What can hang from each mark
lezun: kabog zabuv
nubu: kigur sazone
kabog: lezun sazone
kigur: kemi nubu
sazone: bebe godun gunaba nubu tetu zabuv
zabuv: sazone
geme: bebe
tetu: sazone
biduk: gunaba
gunaba: biduk sazone
bebe: geme sazone
godun: sazone
kemi: kigur

Every row comes from one small tree of marks. The marks that hang from a mark follow it in brackets, in alphabetical order. Every link used is in the known rows. Which tree was each row made from?
In the rows, zero is written as 128.
Known rows
zabuv{sazone{godun gunaba nubu tetu}}: [135  49 149 136 175 158 174 124  95  83 149 152 127 107 120 126  98  72
 114 128  96 138 150 119 196 105 109 182 127 184 130  98 162 115 131 133
  89 143 142]
lezun{kabog}: [ 90 127 145 148 102 179 135 131 155 109  80 174 149 133 127 153  89 116
 112 155  66 147 165 130 130 152 165 134 140 149  95 154 118 132 118 145
 117  93 115]
sazone{bebe gunaba tetu}: [110  93 139 164 178 159 157 144 132  90 130 149 149 126 109 130  90  49
 117 134  83 128 168 124 144  86 149 181 103 138 113 117 135 118 137 169
  91 142 116]
kigur{nubu{sazone{zabuv}}}: [ 34 129 143 115 145 202  98 115 110  79  90 176 112 160 129 154  90 117
 139 112  73 131 167 127 155 126 142 141 156 135 101 160 150 137 168 176
 128 117 111]
bebe{geme}: [ 78 147 116 123 146 183 124 117 131  95 111 146 159 148  97 170 122 113
 132 145  59 138 158 130 138 115 164 165 135 126 103 154  97 118 112 142
 131 123  85]
tetu{sazone}: [ 77 106 128 134 148 171 116 137 136  96  88 147 148 142 118 133 103 104
 131 116  94 155 146 110 154 127 162 167 130 122 101 123 109 144 145 160
 119 104 100]
tetu{sazone{godun nubu{kigur} zabuv}}: [ 79  74 142 110 157 169 107 107 110 118 119 114 131 146 125 120  95  72
 133  96 103 159 155 129 179 104 107 192 151 128 130 122 135 142 168 133
  97 119 112]
nubu{kigur sazone{bebe tetu}}: [ 75 142 128 125 158 179  83 153 150 112  88 157 105 130 131 157  73  74
 159 120  54 102 183 109 153 104 146 139 132 134  86 158 115 129 158 193
  97 119 105]
godun{sazone{gunaba tetu}}: [119  78 164 144 141 171 156 144 116 113 126 154 153 141 100 157 121  60
  89 144  88 135 170 138 174 121 146 147 113 147 115  88 142 138 141 183
 100 146 103]
geme{bebe{sazone}}: [ 62 149 126 128 150 194 130 134 126 102 130 133 146 172 102 188 135 118
 100 162  54 118 170 139 147 149 158 156 140 112 122 137  98 130 124 177
 113 143  96]
nubu{kigur{kemi} sazone}: [ 47 166 129 101 104 189  54 126 143 102  74 139 107 140 160 178  91 136
 146 143  80 104 165  99 158 123 133 111 171 157  44 172  91 146 168 208
  95  82 119]
kabog{lezun{zabuv}}: [ 64  83 133 148 107 191 139 124 174  84 107 138 155 180  90 138  86  89
 100 113 101 130 174  99 135 130 169 147 130 147 110 132 128 140 103 178
 146 105  62]
kabog{sazone}: [ 80 101 153 143 138 187 142 119 132 104  74 162 152 139 116 151  83 114
 122 127  95 134 179 113 160 144 160 138 126 142 107 152 129 114 126 171
  95  88 112]
kemi{kigur}: [ 62 123 139 147 112 181 103 116 128  90 103 164 156 143 103 147 114 142
 143 113 102 123 150 132 144 150 146 133 158 129  57 165 106 147 140 167
 110  86 122]
sazone{gunaba}: [ 92 103 141 144 138 173 143 125 120  91 105 141 151 138 123 144 103  93
 112 142  91 143 152 131 141 116 133 172 132 149  93 122 124 130 132 170
 101 119 118]
lezun{kabog zabuv}: [ 84 109 149 147 102 182 152 115 172  92  81 165 165 149 112 149  70 103
  89 149  75 134 153 115 134 146 180 139 129 150 115 143 121 124 105 159
 141 106  92]
gunaba{biduk sazone{bebe nubu tetu}}: [104  78 173 140 169 147 136 135 155 143 142 125 142 107 128 137  80  76
 127  98  89 145 179 137 146  95 145 152 147 119 110 181 171 100 109 122
 104 119 113]
zabuv{sazone{godun tetu}}: [107  80 128 118 169 162 152 141 111  82 118 181 125 119 114 147  95 111
 140 129  69 129 158  90 184 116 145 141 129 158 112 111 147 119 139 135
 106 121 121]
kabog{lezun{zabuv} sazone{godun gunaba}}: [ 92  23 144 165 143 190 190 111 126  84 119 117 182 160  97 135  56  54
  89 110 125 106 173  83 150 114 155 159 113 175 168 104 167 135 111 201
 123 113  99]
lezun{kabog{sazone} zabuv}: [ 92  88 165 158 110 188 168 109 161  94  64 168 175 144 116 151  55  96
  81 148  87 125 165 105 148 156 193 131 114 153 141 152 133 108 102 176
 129  94 100]
kabog{lezun}: [ 68 100 129 150 109 188 124 137 162 100 105 145 140 163 104 138 100 101
 119 115  92 141 184 110 131 136 157 143 139 146  92 140 126 147 113 166
 125  91  82]
gunaba{sazone}: [ 79 113 133 137 144 167 112 139 143 123  99 148 134 139 120 173  94 125
 136 135  66 134 174 133 141 130 139 129 153 118  99 156 138 137 124 137
 112  97  99]
geme{bebe{sazone{godun zabuv}}}: [ 54 114 118 109 174 189 140 112  94 104 147 128 151 179  99 177 132  99
 101 147  56 120 176 132 162 122 148 165 142 115 154 119 131 127 149 154
 110 158 108]
nubu{sazone{gunaba{biduk}}}: [ 73  96 147 112 139 173 127 117 108  96  89 138 146 121 157 142  91  93
 126 115  99 135 147 113 150 105 158 153 141 164  91 147 144 121 136 193
 122 115 137]
zabuv{sazone{godun gunaba tetu}}: [126  60 133 129 177 156 172 139  91  74 130 164 134 114 122 143  97  89
 125 139  79 125 145  97 183  99 132 167 116 169 122  91 157 118 142 151
  97 134 133]
godun{sazone{gunaba nubu}}: [114  77 171 147 123 173 142 117 112 119 136 123 158 139  93 147 122  64
  87 123  99 141 165 170 173 141 118 175 141 173 121 109 150 140 121 158
  95 145 120]
biduk{gunaba{sazone{godun tetu}}}: [ 80  66 151 118 166 148 141 132 139 137 113 141 145 132 137 178  76 116
 135 118  72 147 157  95 144  89 153 118 136 115 126 145 166 130 148 140
 111 133 112]
lezun{kabog zabuv{sazone{godun nubu}}}: [113  70 152 138 120 167 169 106 139  80 114 157 154 123 107 137  69  99
  95 131  75 124 142 116 171 146 150 159 142 188 148 135 158 116  97 122
 134 122 128]
biduk{gunaba{sazone{tetu}}}: [ 78  82 161 126 151 148 130 136 155 136 100 150 140 136 145 177  89 120
 123 126  72 155 163 107 142 102 169 117 127 101 108 161 153 121 140 150
 111 123  96]
bebe{geme sazone{godun gunaba zabuv}}: [ 70  98 118 109 186 184 171 103  73  80 158 114 159 167  95 166 132  63
 101 161  64 134 168 127 170  82 136 193 116 126 170  95 125 121 150 154
 107 175 125]
biduk{gunaba}: [ 58 107 156 117 121 160 128 114 147 114  84 142 154 144 137 163  98 134
 121 114  80 161 145 109 132 119 169 145 137 129  88 164 136 122 137 158
 114 120 114]
geme{bebe}: [ 77 139 119 133 144 184 117 123 129 111 116 143 158 157 108 175 125 122
 115 142  57 122 157 139 130 138 164 162 149 124 101 155 111 123 116 159
 126 122  85]
biduk{gunaba{sazone{godun nubu{kigur}}}}: [ 76  82 164 114 136 152 111 115 139 159 118  99 135 133 143 180  75 123
 143 108  70 141 149 128 136 109 109 141 173 130 115 176 162 137 141 132
  96 122 121]
sazone{godun gunaba nubu tetu}: [121  54 155 144 174 174 172 112 114 103 157 134 142 121 113 123  80  46
 110 129 118 151 163 129 179  93  99 180 131 174 128  89 145 131 142 146
  84 151 128]
bebe{sazone{godun}}: [ 56 118 129 117 153 190 149 129 122  93 121 136 134 159  95 167  94 110
 125 142  76 134 172 111 164 133 126 143 143 144 122 107 117 146 152 164
  89 138 134]
zabuv{sazone{bebe nubu{kigur} tetu}}: [120 108 151 137 155 157 120 146 143 100 128 152 104 113 116 136 100  84
 138 117  60 119 168 127 177 119 124 177 129 148  94 159 137 104 124 138
  82 122 113]
zabuv{sazone}: [ 91 112 132 125 132 162 127 137 118  78  93 171 127 129 121 150 116 138
 134 129  64 132 155 112 168 144 154 152 136 151  87 147 134 114 118 140
 112  99 119]

Write each row's tree
[ 65 153 136 104 124 188  67 136 152 101  82 155  99 133 163 174  87 113
 138 152  85 109 175  88 173 108 141  99 150 146  49 155  89 137 178 214
  91  94 105] -> nubu{kigur{kemi} sazone{tetu}}
[ 88  94 173 116 140 183 114 113 140 123 122 148 106 150 132 130 106  67
 111 131  94 163 190 139 187 106 113 166 131 119  93 142 124 110 154 140
  81 120  80] -> sazone{nubu{kigur} tetu zabuv}
[ 51 119 139 140 150 200 103 125 108  75 122 189 128 136 111 159  82 132
 170  99  95 102 146 114 159 133 129 114 172 142  83 153 136 164 180 196
 121 111 134] -> kemi{kigur{nubu{sazone{godun tetu}}}}
[ 87 112  89 134 195 160 129 131 114  93 129 121 176 132  83 138  96  74
 157 101  63 125 143 112 136  84 165 199 129 125 155 124 121 140 136 134
 130 141 117] -> tetu{sazone{bebe{geme} godun}}
[ 82  59 133 120 167 168 158  97  80  93 127 133 156 147 120 132  97  70
 115 125  94 146 158 124 159  83 122 182 133 152 135 100 163 128 160 141
  99 136 133] -> sazone{godun gunaba zabuv}
[ 64 121 132 110 166 175  87 135 133 108  90 159 102 142 135 144  83  61
 147 115  56 112 196 114 168  88 150 148 124 121 103 157 134 115 169 178
  98 126 102] -> nubu{kigur sazone{bebe tetu zabuv}}
[ 76 144 157 123  98 185  83 108 157 114 113 115 118 139 135 156 102 125
 121 140 101 137 164 131 157 131 100 148 174 156  48 173  93 136 144 163
  76  88 112] -> sazone{nubu{kigur{kemi}}}
[ 65 101 149  98 125 179  97  84 118 115 135 109 126 148 132 144  97 103
 121 125 104 138 172 126 175  98  89 157 178 157  90 150 135 133 170 135
  74 106 129] -> sazone{godun nubu{kigur{kemi}} zabuv}
[ 72  74 110 125 190 150 128 121 105  94 117 130 162 144  98 109  89  66
 143  83  82 142 160 111 156  83 157 194 126 122 155 115 154 135 164 127
 114 133 129] -> tetu{sazone{bebe godun zabuv}}
[ 50  95 105 108 182 169 110 106 101  93 105 148 139 138 108 131  74  71
 152  87  67 116 187 114 162  88 151 159 143 158 143 140 169 128 157 141
 116 141 146] -> nubu{sazone{bebe godun zabuv}}
[ 96  73 147 163 143 174 178 110 149  94  90 152 187 133  94 144  32  77
 104 125  75 100 168 102 136 131 182 146 121 166 173 145 160 114 106 159
 123 114 127] -> lezun{kabog{sazone{bebe godun}} zabuv}
[ 82  85 145 144 168 153 109 113 135 130 134 125 136 136 103 135  97  74
 123 103  71 140 197 165 153 103 127 174 148 119 138 174 173 115 119  97
 100 123 115] -> gunaba{sazone{bebe nubu zabuv}}
[ 88  67 163 115 147 157 134 112 124 147 139 108 149 115 131 153  75 113
 137  98  99 147 159 135 147 111 118 143 183 146 115 168 177 125 116 113
 111 104 130] -> gunaba{biduk sazone{godun nubu}}
[ 85  88 166 148 120 179 151 108 131 111  68 179 158 139 135 142  85  98
  92 148  79 148 189 125 156 144 181 134 118 139 135 161 148 105 126 148
 106  84 120] -> lezun{kabog{sazone{zabuv}}}
[ 42 117 151 136 142 199  95 116 108  70 113 199 123 151 120 145 104 123
 148 103  97 118 159 126 167 130 145 122 154 118  76 167 137 145 181 192
 122 106 118] -> kemi{kigur{nubu{sazone{tetu zabuv}}}}
[ 95 132 123 136 148 166 125 134 124 115 133 135 174 148  59 172 132  77
 123 121  42 110 171 151 140 121 172 168 133 136 134 143 133 129 110 145
 125 150 100] -> godun{sazone{bebe{geme}}}
[ 95  66 162 132 169 164 124 116 139 130 132 152 120 141 121 142 104  73
 106 128  89 161 201 146 184 104 128 145 133 110 128 145 159 112 133 111
 100 123  88] -> gunaba{sazone{nubu tetu zabuv}}
[ 77  76 148 125 152 168 117 103 122  99 107 137 143 147 120 104 114  73
 108  99 112 179 163 137 182 117 143 196 128 123 126 126 131 127 146 127
 111 119 103] -> tetu{sazone{nubu zabuv}}
[ 82 129  93 132 182 167 137 119 118  98 140 128 169 136  73 158  93  86
 156 115  47 111 159 122 124  88 150 183 145 145 140 144 130 127 120 123
 123 147 121] -> sazone{bebe{geme} godun}
[ 69  68 118 111 173 163 128 114 102  96 105 141 154 149 114 120  97  86
 133 100  97 159 153 107 171  98 150 177 133 121 139 103 142 141 169 133
 117 120 115] -> tetu{sazone{godun zabuv}}
[ 73  83 169 127 134 151 118 110 152 143 108 121 145 133 138 165  93 123
 119 108  81 162 159 135 141 119 140 144 150 125 112 182 160 125 121 128
 110 122 115] -> biduk{gunaba{sazone{nubu}}}
[101  72 182 126 150 159 136 130 152 144 131 134 136 115 143 147  88  96
 118 115 104 163 172 133 159 107 140 134 153 120  95 169 159 105 115 130
 108 105 100] -> gunaba{biduk sazone{nubu tetu}}
[ 78  98 100 124 200 153 124 115 104 122 147 122 160 143  87 166  98  81
 148 117  38 114 181 136 138  72 148 170 144 109 169 157 170 120 126  96
 124 141 111] -> gunaba{sazone{bebe{geme} godun zabuv}}
[ 60  75 153  98 148 170 127 101  91  93  91 140 147 134 163 129 103  77
 112 108 100 147 162 119 162  89 162 162 133 149 106 146 160 107 150 178
 125 122 134] -> nubu{sazone{gunaba{biduk} zabuv}}
[ 76  91 117 120 164 179 130 116  94  90 101 142 142 125 129 149  75  81
 142 119  89 117 158 113 160 105 129 154 146 183 124 109 144 146 152 179
 113 134 147] -> nubu{sazone{godun gunaba}}
[ 99  72 159 138 178 186 183 125 114  93 164 127 128 140 104 142  92  46
  95 148 106 147 176 128 194 109  97 173 122 159 145  74 127 138 152 169
  69 169 139] -> bebe{sazone{godun gunaba nubu tetu}}
[ 61  95 134 106 166 183 112 117 122  92  86 183 117 145 136 137  97  73
 123 122  86 145 195 110 189 100 168 133 118 130 111 128 137 114 162 164
 117 127 101] -> nubu{sazone{tetu zabuv}}
[ 56  59 147 103 158 146 129 102 115 136 108 126 153 150 138 170  90 120
 129 105  69 153 160 112 142  87 151 137 146 112 139 160 187 125 155 121
 117 131 122] -> biduk{gunaba{sazone{godun zabuv}}}
[ 89  70 155 140 137 179 164 103 116 115  81 171 165 136 128 143  70  93
 105 139  79 140 183 115 158 135 167 135 129 154 156 144 164 116 136 138
 104  94 137] -> lezun{kabog{sazone{godun zabuv}}}
[ 82 134 104 137 178 171 120 122 107  81 115 136 156 124 111 151 103  58
 139 126  56 105 163 132 138  87 163 188 122 157 134 146 126 121 121 174
 130 150 129] -> nubu{sazone{bebe{geme} gunaba}}
[ 97  90 151 151 128 181 162 119 132 115  78 168 165 123 124 155  58 107
 119 143  78 130 173 111 146 151 162 125 136 164 140 144 147 126 126 152
 104  89 137] -> lezun{kabog{sazone{godun}}}
[ 45 153 128 138 154 193  99 135 129  79  98 169 121 142 110 155  70 114
 161 101  57 107 162 128 129 125 144 149 161 147 100 174 146 144 151 184
 126 122 125] -> kigur{nubu{sazone{bebe}}}
[ 97  48 151 124 185 163 138 111 119 133 146 142 125 135 115 142  84  68
 120 118  91 153 196 137 186  92 113 145 147 127 149 126 176 121 143 102
  97 133 105] -> gunaba{sazone{godun nubu tetu zabuv}}
[125  79 143 140 160 157 160 145 107  71 114 175 130 118 132 141 113  91
 112 148  78 133 149 106 181 114 147 165 104 152 100 110 140 108 133 162
 101 123 118] -> zabuv{sazone{gunaba tetu}}
[ 53 131 141  92 132 183  68 120 135 100  84 158  99 147 168 160  99 100
 127 146  88 120 188  92 187  89 145 111 142 131  63 153 108 124 190 200
  92  99 104] -> nubu{kigur{kemi} sazone{tetu zabuv}}
[ 84 133 145 126 169 201 153 125 141  95 156 140 129 154  90 163 129  67
  98 163  77 151 186 137 186 118 141 169 115 121 134 122  84 113 119 153
 101 164  88] -> bebe{geme sazone{nubu tetu}}
[109 115 159 120 122 168 105 134 143  94 121 153  97 118 144 151 114 121
 119 147  86 129 161 108 194 126 118 142 144 158  60 154 113 111 141 157
  77  95 112] -> zabuv{sazone{nubu{kigur{kemi}} tetu}}
[ 90  76 163 117 143 172 136 128 117 119 117 172 145 160  95 149 131  69
  91 127  82 148 194 135 191 120 164 136 116 124 122 104 152 123 152 153
 109 140  86] -> godun{sazone{tetu zabuv}}
[120  74 168 154 156 177 158 120 134  99 136 145 135 125 123 123  98  51
  95 139 115 162 170 141 177 108 116 181 118 156 104 108 128 119 129 156
  85 138 109] -> sazone{gunaba nubu tetu}
[117  95  99 136 190 145 161 127  79  70 150 131 163 113  91 149 111  80
 145 123  43  97 136 120 148  84 144 207 125 166 151 128 154 112 114 130
 118 149 146] -> zabuv{sazone{bebe{geme} godun gunaba}}
[ 53 114 138 146 142 197 107 114  85  67 123 164 143 137 113 156  85 128
 162 100 100  95 128 130 144 133 113 139 178 159  87 152 144 169 174 203
 119 113 155] -> kemi{kigur{nubu{sazone{godun gunaba}}}}
[ 98 107 175 140 147 193 151 139 135 106 142 122 107 150 126 154 107  56
  92 167  94 143 176 138 187 124  92 172 118 134 105 107 100 131 154 195
  58 147 112] -> bebe{sazone{gunaba nubu{kigur} tetu}}
[ 74  78 138 104 157 170 140 112  89  99 103 128 155 116 150 145  75  88
 140 105 100 127 144 105 152  93 143 152 153 178 112 129 159 132 148 182
 120 129 154] -> nubu{sazone{godun gunaba{biduk}}}
[ 61 127 142 110 159 194 141  95 114  93 149 125 140 172  90 155 145  75
  93 149  72 157 190 153 184 115 139 190 125 117 145 139 104 108 126 132
 106 159 102] -> bebe{geme sazone{nubu zabuv}}
[ 80  98 144 133 158 158  95 120 133 113 115 112 133 143 118 108 103  57
 131  88  85 151 165 143 161 102 129 213 133 113 123 152 131 127 153 136
  95 120 108] -> tetu{sazone{bebe nubu{kigur} zabuv}}
[124  58 144 158 195 159 172 120 119 102 169 124 150 110  95 113  72  26
 120 110 101 133 170 134 163  78 106 200 127 175 147 101 159 128 135 137
  79 164 143] -> sazone{bebe godun gunaba nubu tetu}
[ 65 100 125 119 183 171 111 125 127  92  98 175 125 136 119 126  89  55
 133 107  71 129 201 112 177  86 175 150 113 132 125 140 150 109 155 158
 115 139 115] -> nubu{sazone{bebe tetu zabuv}}
[111  73 162 182 137 171 185 115 147  88  87 148 189 131 109 138  50  58
  78 144  83 104 160 118 134 129 186 167  98 160 164 146 152 106  99 184
 120 116 124] -> lezun{kabog{sazone{bebe gunaba}} zabuv}
